Each row was made from one walk, in order. Every step used is in the known rows, and no mark comes twice. Write each row's walk.
Known rows
nanomu, vonel, geki, bigat: [-35 -30  -3  17  17  20  34  50   0  19 -17  -6  14  32  13  27   4  23
 -29  -8 -10   5 -25  44  27  -1   1  31  19  -5   9  -6  21   5  42 -26
  -7 -13  14  19  15  -3 -16 -16]
geki, bigat, nulov, vonel, muguk: [-23  10   4  39  22   7  43  43 -20  21 -19 -26  18  42  21  10  -5  14
 -34 -10  -9   3  -7  63  -1  18   5  19  27  -8  25 -21  22   4  18   6
  16  28   8   6  22  -4 -12 -27]
bigat, nurupi, vonel: [-25   8 -19  25  27 -17  17  27  -4  14   3 -25  42  18  52   5  16  50
  16 -29 -29  19   1  20  26  -6 -22   8 -14 -50  23 -17 -11   2  -3   6
  15  21  11  15 -34  12 -16 -41]
nurupi, vonel, geki, bigat: [-44 -20 -20  27  26  -8  21  34   6  12 -10 -30  28  30  34  12  -4  22
 -22 -22 -26   0  -7  23  39  13  -8  17  -9 -33  22  -8  30   8   7  -6
   2   0  20  16  11 -19 -18 -47]
geki, bigat: [-27  14   7   2   1  10  27  21   4  24   1  -1  12  21  19  -1 -10  13
 -10 -12  13  10   1  45  13  18 -14  -8  10  -9  22 -13  12  -5  11   2
   4  -3  17 -10  29 -17 -19 -24]
felu, vonel: [ -1  -7 -37   6  12   5   2  55  13  15  -3 -31   0  15   5  17 -12  38
   5 -30 -15   3 -29  15  -4   5  20  -3  10 -18  26 -11   0  -8   8 -16
   4  10  22  -1 -18  33 -10 -23]
geki, bigat, pivo, vonel, nanomu: [-28  16  29  48  -4  24  47  57   4  37  -2 -13  12  29   6   9 -17   6
 -24 -38  23   1 -14  37  27  27  34  23  23 -17   0  -7  20 -21  11 -24
  18   5   8  16   0  -8 -10   2]
nanomu, masut, vebo, vonel: [-32   3  -8 -31  30   8   2  36  -3 -31  -4  22 -15  -4 -14  -1  -2  62
   0 -25  -7 -11  -3  44 -16 -12  10  13 -33   2  37 -24  -9  39   3 -36
   0  23  10 -27   0  22  -2 -14]
nulov, vonel: [ -9 -18 -33  17   9  -7  20  32  16  15 -27 -23  12  10   7  25  -2  12
 -17  -5  -6  -3  -3  19   2  21   0   9  10  -1  25 -15   3  20  11  -2
   2  28  10  -5  -8  17 -11 -17]
felu, masut, nurupi, vonel, geki: [-49 -22   5  20  42  -4  14  33  -5 -10   8 -17  47  14  25   1  20  47
  -9 -35 -12   8  -5  36  23   8 -41  -2 -16 -54  30   3 -13  14   1  -6
   7  14  13   0  -7 -18 -21 -38]
masut, nanomu, bigat, nurupi, vonel: [-32  29  -8   6   6 -18  50  31 -13  10  41 -18  21 -20  50  23  19  62
  11  -6 -27  -5  -3  20  35  22 -12 -16  -2 -40  28 -17  -9   1  12 -19
  15  18  -9  20  -7  28   1 -34]
vazoziz, vosot: [ 20  -3 -27  16  25   6  -6  37  17   3 -18   3  23   8   7   5   5   3
  13   1  23  -8 -11  11 -13   2   3 -22  21 -19  34 -37  11   4   7   3
  -2  33  13 -16 -24   6 -22 -18]
muguk, vonel, nanomu, masut, nurupi: [-17   7   0  -1  46 -23   7  57 -12  16  -5   3  23  18  -1   0 -10  42
 -10   1   7 -28 -24  78  -5  -5  13  58  23 -18  44 -12   3  -1  49 -55
  -9   8 -11  -8 -28   3  -4 -29]
vazoziz, dolod, vonel, vosot: [ 28  -3 -39  18   7 -30   7  51   9  23 -33 -10  34  -7 -11  23  44   2
   8  -3   5 -23  -3  14   1  13  17 -13  51 -38 -17 -34  21  35 -20  -5
 -15 -13  17  -2 -25   3 -40  -5]
nanomu, bigat, pivo: [-12  -3  19  25 -11  -4  42  26   9  -6 -10   3   4   9  -3  14  -3  23
   3  -7   8  12   3  -2  29  29  26 -30   5   5  26   5  -4   1  -9   5
   0   4  -3  25  37   9 -25 -10]
nanomu, bigat, pivo, vonel: [-21   0  16  31 -16   7  52  41  14   7 -12  -1   7  16   0  17  -5  22
  -6 -22   6   7 -10  -8  35  34  43 -22  14  -2  15  -4  -2   2  -2   1
  -3   4 -10  29  19  23 -14  -1]
mifas, vonel, nanomu, masut, nurupi: [-21  -4   6  12  17 -11   6  57  10  23  -1  -5  15  13   7  11   5  43
  14 -26  -8 -18 -10  61   0  11  10  26  -2 -15  41 -11  -5  19   7 -21
  -8  22  12 -29 -15  18 -11   2]
dolod, vonel: [-18 -19 -30  14  11 -20  11  35   8  19 -13 -12  26  11  17   4  18  22
  18 -30 -37  12  -9  23  -1   8  20   2  32 -24   8 -25  22  13  -9  -9
 -28   9  15   8  -8  14   6   6]
vebo, vonel: [-17 -11 -17  -8  16   8   5  49  16  -1 -14 -26  16  15  -2  23  -8  34
  -7 -17 -12   1 -11  33  -6   6  10   8   2  16  37 -21   8   3  22 -10
  -4  25  -1  19  -4  33  -8 -28]
felu, masut, nurupi, vonel, zunif, bigat, nulov: [-48   3  21  42  49   6  36  48  -8 -20  10 -18  48  29  44  -5  15  51
 -18 -31 -12   6  -9  55   3  -7 -44  -9   4 -59  32  -5 -33   7 -16 -20
   6  32   3  -6   3  -6 -41 -30]
mifas, bigat, nulov: [ 10  22  20  16  26  17  29  38  -2 -34 -11 -15  34  48  30  16   4  19
  -4  -9 -14   8  11  35   2   2 -17  -8  23  -5  46  -9  23  -3 -20  18
  19  16  -1  -3  30   3 -15 -12]
geki, bigat, zunif, vonel, nanomu: [-36   5   8  24  17   9  34  37 -10  30   3   7  17  40  22 -16  -7  17
 -30 -12  17 -22 -16  59   7  -8  26  17  34  -1   4 -10  12  10   2 -22
   7   3 -11  -8  21 -15 -31 -25]
masut, nanomu, bigat, nulov, vonel, vosot: [  0  21 -10  18   7 -17  44  40 -14  -5  -2 -15  12 -24  18  31  14  40
  -5  22 -14 -29  -7  27  15  35   5 -12  25 -12  34 -20  12  17  13 -15
  23  17  -8  15   3  40  -5  -7]
nurupi, vonel: [-23 -18 -25  21  33 -18  12  33  14   1 -11 -26  31  13  23   5   0  30
   1 -32 -32  -2  -6  22  16  16   4   8  -1 -42  34 -29  15   9  -9 -16
  -1  17   9  10 -17  12 -17 -42]
geki, bigat, zunif: [-31  17   5  10  15  16  29  17 -12  26  -1   6   7  36  25  -5  -4  14
 -14 -21  12 -13  -9  38  -4 -10   4 -18  24  -8   6  -5  -8   2  -9  -4
  10   6  10 -23  39 -16 -34 -22]
masut, vebo: [-10  12 -30  -6  18   1  10  18   1 -18  -3   9   8  11   1  -8  22  52
   7 -15 -17   4 -11  31  12 -12  -4   8  -4 -11  23 -18  14   7   2 -28
   6   9  19 -18  -1  17  -5  13]
vazoziz, mifas, vonel, geki, bigat: [-31 -18   2   9  -4  -6   4   0  18  36 -29 -13   3  26  22  37  13  12
  -4  -8 -10  13 -26   8  12  22  -5   3  24  25  27   5  43  19  13  39
  -6  11   8  -9  39 -24 -56   0]
felu, masut, nanomu, vonel, muguk: [-50 -23  10  19  42  17  33  50 -12 -13  20   3  26  -4   2  23  13  45
  -9 -25   8 -19 -41  66  -1  17   2  13  11 -29   8 -19   8   4  30 -40
   4  24  -6  13 -31  11  -4 -15]
pivo, vonel: [-21   5 -20  11   5   9  17  44  14  21 -17  -9  20  24   6   6   1  23
  -3 -34  -5  -2 -25   9  16  15  19  12  25 -17   7 -27  10  -1  14  -9
  -5   0   0   0 -28  36   3  10]
pivo, vonel, nanomu, masut: [-34   6  -5   9  20   6   3  65   6  11  -4  23  11  13 -16   3 -14  30
  -7 -29  14 -34 -22  33  -1   9  35  35  22 -28  12 -23   9  11  21 -42
  -6   9 -12 -12 -47  24   9  12]
mifas, bigat, zunif: [ -9  18   2   8  17  21  29  29   5 -13  -6   6  25  52  38  15   0  11
  -3 -16   8 -17  -1  22  -5 -15  -1 -22  20   0  21   0   1  10 -28   5
  13  10  -9 -21  26  -9 -33 -20]
dolod, masut, vebo, vonel, zunif, bigat, pivo: [-27  23  -3  30  11  20  25  25   9 -34   0   7 -10  12  19  22   3  52
 -37 -23   6  -4  -6  55  -1 -38  -1   6 -26  18  -7 -11 -10  -6  -9 -40
  -8  45 -11 -14  10   9 -24  15]
zunif, bigat, pivo, vonel: [ -5  23  10  48 -16  25  58  48  23  17 -20 -15   9  29  19   9   2  19
  -7 -29  15  14 -24  23  51   0  13   5  19  -7  -3  -3   6  -7 -17 -26
   5 -10 -12  16   3   1 -26  12]
zunif, bigat, pivo: [  6  19  14  41 -12  14  47  34  17   3 -17 -10   4  23  16   8   3  21
   0 -13  15  21 -13  32  46  -6  -6  -3  10   0   8   6   3 -10 -25 -22
   7  -7  -5  12  21 -15 -36   2]
nulov, vonel, zunif, bigat, pivo: [-21  -3 -20  61  -1   6  55  57  16  11 -33 -23   3  31  30  34 -19   6
 -33   3  15  -2 -15  18   2   5   2  14  17   6   4   0 -19  12   1 -21
  -1  34   9   3   5  13 -43   1]
vonel, geki, bigat: [-29  -3 -11   9   2   5  14  25  -7  12 -14  -7  10  34  15  11  -2  16
 -20   5   4   9  -8  23  34   3 -24  10   4   4  11  13  27  -4  23  12
   2 -19  24   2  38 -28 -14 -13]
masut, nurupi: [ -5  23  -8   0   3 -20  19  33 -13  28   1 -18  30  13  27  -3  27  47
   8 -13 -20  27   8  35  15   8 -41   5  10 -37  35 -11 -19  -5   9 -16
  11  -4  13 -11  -2  13 -12 -11]
pivo, vonel, zunif: [-40   6 -25  31   8   9  24  62   7  15 -20  -3  17  39  19  12 -16  20
 -15 -24   2  -9 -35   2 -11   8  18  16  34 -13  -4 -24  -9  -6  21 -14
 -15  12   9  -1 -29  49 -16  23]
muguk, vonel: [ -4  -8 -20   2  34 -13  14  31   4  12 -24 -19  24  28   9   6  -6  23
  -6  -2  -3  -7 -33  50   6   1  15  30  26   9  33 -15  15 -12  40 -14
 -15   2   1   6  -8  14 -13 -28]
nurupi, vonel, nanomu, bigat, pivo: [-31 -18  -1  47  27 -18  28  56  17  -5   2 -12  30  10   7  15 -12  31
  -8 -22 -14 -23  -5  26  27  25  40  14   6 -42  37 -12  22   4  -3 -39
   1  26 -13  34 -15   3 -20 -37]
vazoziz, muguk, vonel, zunif, bigat, pivo: [-16  19 -15  47  30   7  48  41  13  14 -29 -20  10  52  28  -2 -12   2
  -3  -8  14  -6 -64  35  -8 -12  23  51  17   9   6  -7 -10 -19  21 -34
 -56   7   0  32 -25  18 -32  -5]
nulov, vonel, vosot: [  8 -19 -46  24   1 -14  10  40  22  15 -57  -9  21  -5   4  26  -3   2
 -12  15  18 -24  -4  20   8  29   3  11   6  -1  22 -18  21  40  14   7
  12   8  11  -1 -37  14 -26 -14]
felu, vonel, zunif: [-19  -5 -42  26  14   6   7  74   6   7  -6 -26  -5  29  18  24 -29  36
  -7 -19  -8  -4 -39   6 -30  -2  18   2  18 -15  16 -10 -19 -12  15 -20
  -5  22  30  -1 -17  45 -28 -11]

Write each row's walk
[-24 -22 -25  24  23  -6  15  26 -20   7 -27   0  13  48  16  -8  17  31
 -19  -4 -11 -14 -29  13  15 -29  22  20  30  17  -8   4   5  21  -8  -4
  -2  -7  -9   1  17   9 -30  -7] : bigat, zunif, vonel, geki
[-35   9  -6  23  41 -18   5  45 -11   5  12   0  35  10  35   3   2  56
  12 -24 -14  -7   1  38  13 -11 -10  27 -16 -59  28 -12 -11  11   3 -20
  14  27   1   5 -48   2  -9 -39] : bigat, nurupi, vonel, nanomu, masut
[-38  22 -22  35  -2  20  40  65  20  18 -16  -1  14  43  32  10 -15  20
 -20 -18  11  -8 -39  16   8  -4   7  11  33 -11  -7 -20  -9  -3  13 -24
 -19   2  -4  -2 -18  33 -26  19] : pivo, vonel, zunif, bigat
[  1  27  -3  14  19 -31  18  35  -2  12  21  -5  29  -9   4  27  40  35
 -31  -9   8 -28  24  43   8  -1 -15 -16  18 -57   3 -24 -19  11 -14 -30
 -11  22 -21 -22  -1 -12 -41 -35] : vazoziz, dolod, masut, nurupi, vonel, nanomu, bigat
[-28   1  -1  18  32 -14  16  47 -29  16  -3  18  17  30  10 -21  14  47
 -15 -14   0 -29 -16  49  -7 -27  27  33  30 -15  10  -9 -18  29  -9 -42
   4   7 -24 -20  -8  11 -27 -13] : bigat, zunif, vonel, nanomu, masut, nurupi
[-40  33 -19  39  -3  20  45  64  10  23  -9  -3  22  47  49  11  -8  31
 -12 -17   9   1 -35  14  14 -15  -5  11  25 -20 -10 -15 -21  -5  16 -14
 -11   6  -4   2 -29  32 -25  15] : pivo, vonel, zunif, bigat, nurupi
[-29 -17 -14  13  28 -23  -5  56   0   8  -1  18  19   0  -5   1   3  29
  14 -24 -18 -20  -7  44 -17   1  37  26  29 -35  14 -23  22  25  -3 -42
 -30  17   2  -4 -28   2  12   9] : dolod, vonel, nanomu, masut
[ -9   0   0  19  47 -17  20  52  -2  -5 -11  -5  30  33  -4   9 -12  34
 -17  17  -4 -34 -30  65   3  -1  39  35  47   3  50  -9  24 -15  47 -33
 -14  18 -26  24   1  12  -7 -26] : muguk, vonel, nanomu, bigat, nulov
[-18 -10  16  20  15 -17   1  16  16  11 -19   0  12  17   2  35  14  27
   5   0 -17 -10 -24  20  -9  22  25   0  48  14  51  -6  38  17   4  18
  -5  38 -22  -2  25   2 -51   9] : vazoziz, mifas, vonel, nanomu, bigat, nulov
[-19   4   3  23  20   6  14  28 -24  -2 -19 -17  14  45  15   9   5  24
 -22   4 -13  11  -7  28  26  -4 -22  14  19   2  19  11  26 -11  16  15
  12  -7  24   8  47 -17 -12  -5] : vonel, geki, bigat, nulov
[-26 -15 -23  33  42 -20   1  53  14   0   0 -15  38  12   8   7  -9  33
  -5 -24 -22 -27 -10  41  12  12  19  33  12 -51  36 -23  28   2   3 -44
   1  25  -5  15 -38   4 -12 -34] : nurupi, vonel, nanomu
[-54  21   2  34  17   3  41  38  -9  29  13 -17  33  34  66   4 -11  30
 -13 -22  -4  14   1  39  14   2 -25   3  -6 -41  14 -14 -14  -3  10   6
  12  19  22   5   1  -9 -32 -47] : geki, bigat, nurupi, vonel, zunif
[-46 -15  13  24  49  -5  11  44   0  -8  22  -8  53   7  16  -4  14  48
  -7 -37  -3  -7  -3  57   9  11 -26   5  -5 -66  37  -7 -12   9   2 -30
   8  28   0  -4 -26 -15 -19 -37] : felu, masut, nurupi, vonel, nanomu
[-18   8  -5  48  22   0  49  57   7   8 -29 -19  13  50  31  15 -23  17
 -23   5  16  -5 -45  47   8 -15  16  33  33  16  11  -2  -5 -21  28 -34
 -17   8   0  16   5   8 -45 -11] : muguk, vonel, zunif, bigat, pivo
[-13   0  15  35   6  -7  21  51   8  -8   2  15  15  11 -20  17 -12  26
  -2   5  18 -19  -4  25  20  19  38   6  22  -8  28   8  15  -9   9 -32
   1  15 -17  24   5  -1 -16   0] : vonel, nanomu, bigat, pivo
[-18  29 -13  27   7   1  43  32  17  14   4 -17  33  25  63   1  14  46
   8 -14 -11  17  -7  43  51 -25 -36  -2  -8 -38  21  -8  -6   7 -14 -12
   5   2 -11   8  -9 -13 -32 -40] : zunif, bigat, nurupi, vonel
[-22   2   6  66   0  12  41  63  -2  13 -28 -19   7  35   8  20 -14  15
 -13 -37   8  10 -28 -10   6  18  38  19  26  -8 -14  -6 -12 -21  -1 -17
   7  16  17  22 -20  38 -21  33] : bigat, pivo, vonel, zunif
[-33  12  -2  15  12  11  51  50 -27  29  25 -24  13   0  42  38  23  52
 -13  -6 -21   0 -26  48  33   3 -20  33  15 -25   2  -7   8 -11  46 -44
  19  -1  11  23  -9  18   5  -9] : masut, nanomu, vonel, geki, bigat, nurupi
[-36 -13 -10  37  39  -7  22  38  -8   0 -15 -38  30  37  34  10   1  28
 -24 -23 -41   2  -9  28  31   6  -6  21   3 -35  28 -10  30   4   1  -3
   9   9  19  21  19 -11 -16 -41] : nurupi, vonel, geki, bigat, nulov
[-26   0 -14  39  -3   9  36  51  33  15 -20 -19   9  43  43  21  -7  21
   2 -13  -3  -2 -32  36   5  -4  -3  -3  10  17  18  -8 -10   6  -3   4
 -25  18  17 -17  17  25 -48  12] : mifas, vonel, zunif, bigat
[-36  16 -15  19   8  17  32  68  11   1  -5 -20  16  38  40  27 -17  44
 -15   0   2   3 -20  37  -6 -27 -14   9   2  14  19  -8 -24  -1  23 -15
 -10  30  -5  19  -3  30 -37 -23] : vebo, vonel, zunif, bigat, nurupi
[-22   2   4   0  33 -11 -17  48  -5 -13   1  37   5  -1 -26   1 -17  36
   4  -1  22 -32  -3  49 -14  -1  10  29   9 -21  31  -7   6  11  10 -42
  -2  14  -5 -21 -22  -4  -4  -1] : vonel, nanomu, masut
[-46  10   2   3  31 -24  16  49 -21   4  -1   5  11   5  32  -5  -3  52
  -2 -26 -18   2  10  35 -15   7 -24  14 -17 -57  37 -23 -43  31  -6 -31
   0  16  18 -27 -12  15 -25 -33] : nanomu, masut, nurupi, vonel, zunif
[-29   3   2 -11  27  -2  -2  75  -2   2   6  -3  15   5 -12  18 -12  53
 -10 -15  -1 -21  -2  63 -16   0  10  37  -2  -9  48 -16  -6  13  32 -51
   1  30 -12   3 -25  22  -1 -28] : vebo, vonel, nanomu, masut, nurupi
[-25   2 -12  12  27  -3  28  31 -11  29 -16 -26  26  49  36  13  -2  26
 -22   9   2   4 -31  49  36 -13  -9  41  12   9  18   9  20 -16  60   5
  -4 -12  12  19  10 -17 -12 -38] : muguk, vonel, geki, bigat, nurupi
[-28 -24   7  28  32  21  35  53 -15   8 -22 -14  17  41  12  25  10  29
 -31  -9 -25   6 -24  49  19  -7   1  34  29  -8  16  -6  22  -1  35 -25
   1  -4  14  23  25   5 -14 -11] : nanomu, vonel, geki, bigat, nulov
[-27  10 -32  45   2   3  46  51  12  17 -19 -16  14  32  51  29 -11  20
 -26  11  10   0 -12  24   2 -10 -24  10  11  -3   8  -3 -29  16  13  -7
  -3  34   6  -4  -7  14 -39 -11] : nulov, vonel, zunif, bigat, nurupi
[-41  14 -13  21  -2  19  30  44  -4  37  -9 -15  23  43  34  13   5  26
 -18 -24   0   8 -24  11  44   2  -5  22  10 -15  -9  -1  14  -4  34  11
   5 -15  11  12 -10   3   4   0] : pivo, vonel, geki, bigat, nurupi
[-26   4  -5  15  21  -8  10  41  -1  -6   8  32  16  21 -10   7  -7  32
  -5  10  13 -48 -12  32  -3  -9  35  -7  35  -9  25   5   2   6   6 -33
  -6  18 -29  -1  10   1 -23  -8] : vonel, nanomu, bigat, zunif
[-22   3  -8  12  17  14  27  58  12 -25   7  -1   6  11 -17  16   2  58
 -13 -15 -11 -17 -13  42  14  -5  43  22  -7  10  34 -11  20   6  18 -56
   8  35  -9  22  -2  26  -4  -1] : masut, vebo, vonel, nanomu, bigat, pivo
[-11 -16 -31  28  20 -10  10  53  16  14 -17 -11  21  10  -8  28 -10  15
 -22   4   5 -27  -7  38  -2  16  15  34  23  -9  27  -8  17  12  24 -29
   2  37  -3   0 -28   9  -5  -8] : nulov, vonel, nanomu
[-24 -27 -25  27   6 -19  26  50  -8  17 -23  -6  29  38   7 -14   7  28
 -15   0  -2  13 -31  54  26  17  28  51  17  12   9 -34  45  21  26  -2
 -15 -10 -18  28 -28  15 -10 -26] : zunif, vonel, muguk
[-19 -13 -17  20  24  -6  20  25 -13  10 -20   2  15  37  16 -16  15  30
 -11 -15  -7 -13 -25  24   2 -22  29  10  33   8   0 -13  -4  21 -18 -10
  -1   4 -14  -8   9  20 -33 -13] : bigat, zunif, vonel
[-21  18   8  -1  27 -20  -6  55 -17   5  12  26  15   0 -10  -4  -2  48
   4  -4  10 -19   5  59  -8   0  -9  34   7 -40  38  -7 -10  10  14 -51
   5   9  -4 -25 -24  -3  -4  -5] : vonel, nanomu, masut, nurupi
[-24  -8   9  34 -15   6  48  41   9   3 -18  -4   5  24   1  22  -2  22
 -12 -14   3   6 -13 -18  45  29  38 -12  11   6   8   7   6   3   6   5
  -3  -5  -6  36  24  15 -12   3] : nanomu, bigat, pivo, vonel, geki
[-53  29  10  14  29   6  32  37 -11  16  27   7  22  14  44  -9  -3  51
  -9 -29  -1  -5   7  65  20  -7 -11  21 -24 -51  24 -17  -1  15   9 -26
  21  21  13 -12 -11 -22 -11 -44] : geki, bigat, nurupi, vonel, nanomu, masut, vebo
[ -7  -5 -16  14  44 -16   4  51   6  11 -14  -8  30  29  -6   8 -13  26
 -12   7   7 -30 -36  67   2  -4  29  54  40   1  35 -10  29 -19  52 -43
 -13   9 -11  12 -29   5  -5 -20] : muguk, vonel, nanomu
[-29 -16 -27  33  24 -10  24  39 -24  17 -24   5  20  53  15 -15  13  31
 -15 -12  -5 -17 -39  40  -1 -19  46  28  35  10  -7 -20  12  24  -3 -10
  -4   3 -23   6 -11  16 -29 -18] : bigat, zunif, vonel, muguk
[-36  28  45  36  -3  18  52  63 -14  43   6  -5   8  20  13   2 -12  22
 -23 -42  22   4  -2  48  22  27  18  27  10 -34   8  -8  -5  -5   9 -35
  23   3  10   0   0 -10  -9  -5] : geki, bigat, pivo, vonel, nanomu, masut, nurupi
[-22  -5 -21  26  10 -11  28  49  13  14  -1  -2  23  10  12  29  -6  27
 -18  14   8 -24   2  30  11  15  13  13  12 -11  32  -1   0  22  29 -12
   2  39 -15  11 -17   7  -8 -25] : nulov, vonel, nanomu, bigat, nurupi
[-18  -5  -3   0  50 -17  -1  52  -3   1 -12  12  15  18 -13   4 -23  32
 -10   3  17 -39 -30  72  -9  -6  29  54  24  -2  38 -12  15   0  46 -48
 -15  11 -10  -6 -27   1  -5 -26] : muguk, vonel, nanomu, masut
[-21 -25 -11   9   1 -15  -8   0  19  24 -36 -13   5  21  13  40  20  19
   6  -4 -18  12 -31  -5  10  16  -2   6  26  26  28   5  41  20   8  37
  -9  14   3  -7  24  -9 -53  11] : vazoziz, mifas, vonel, geki
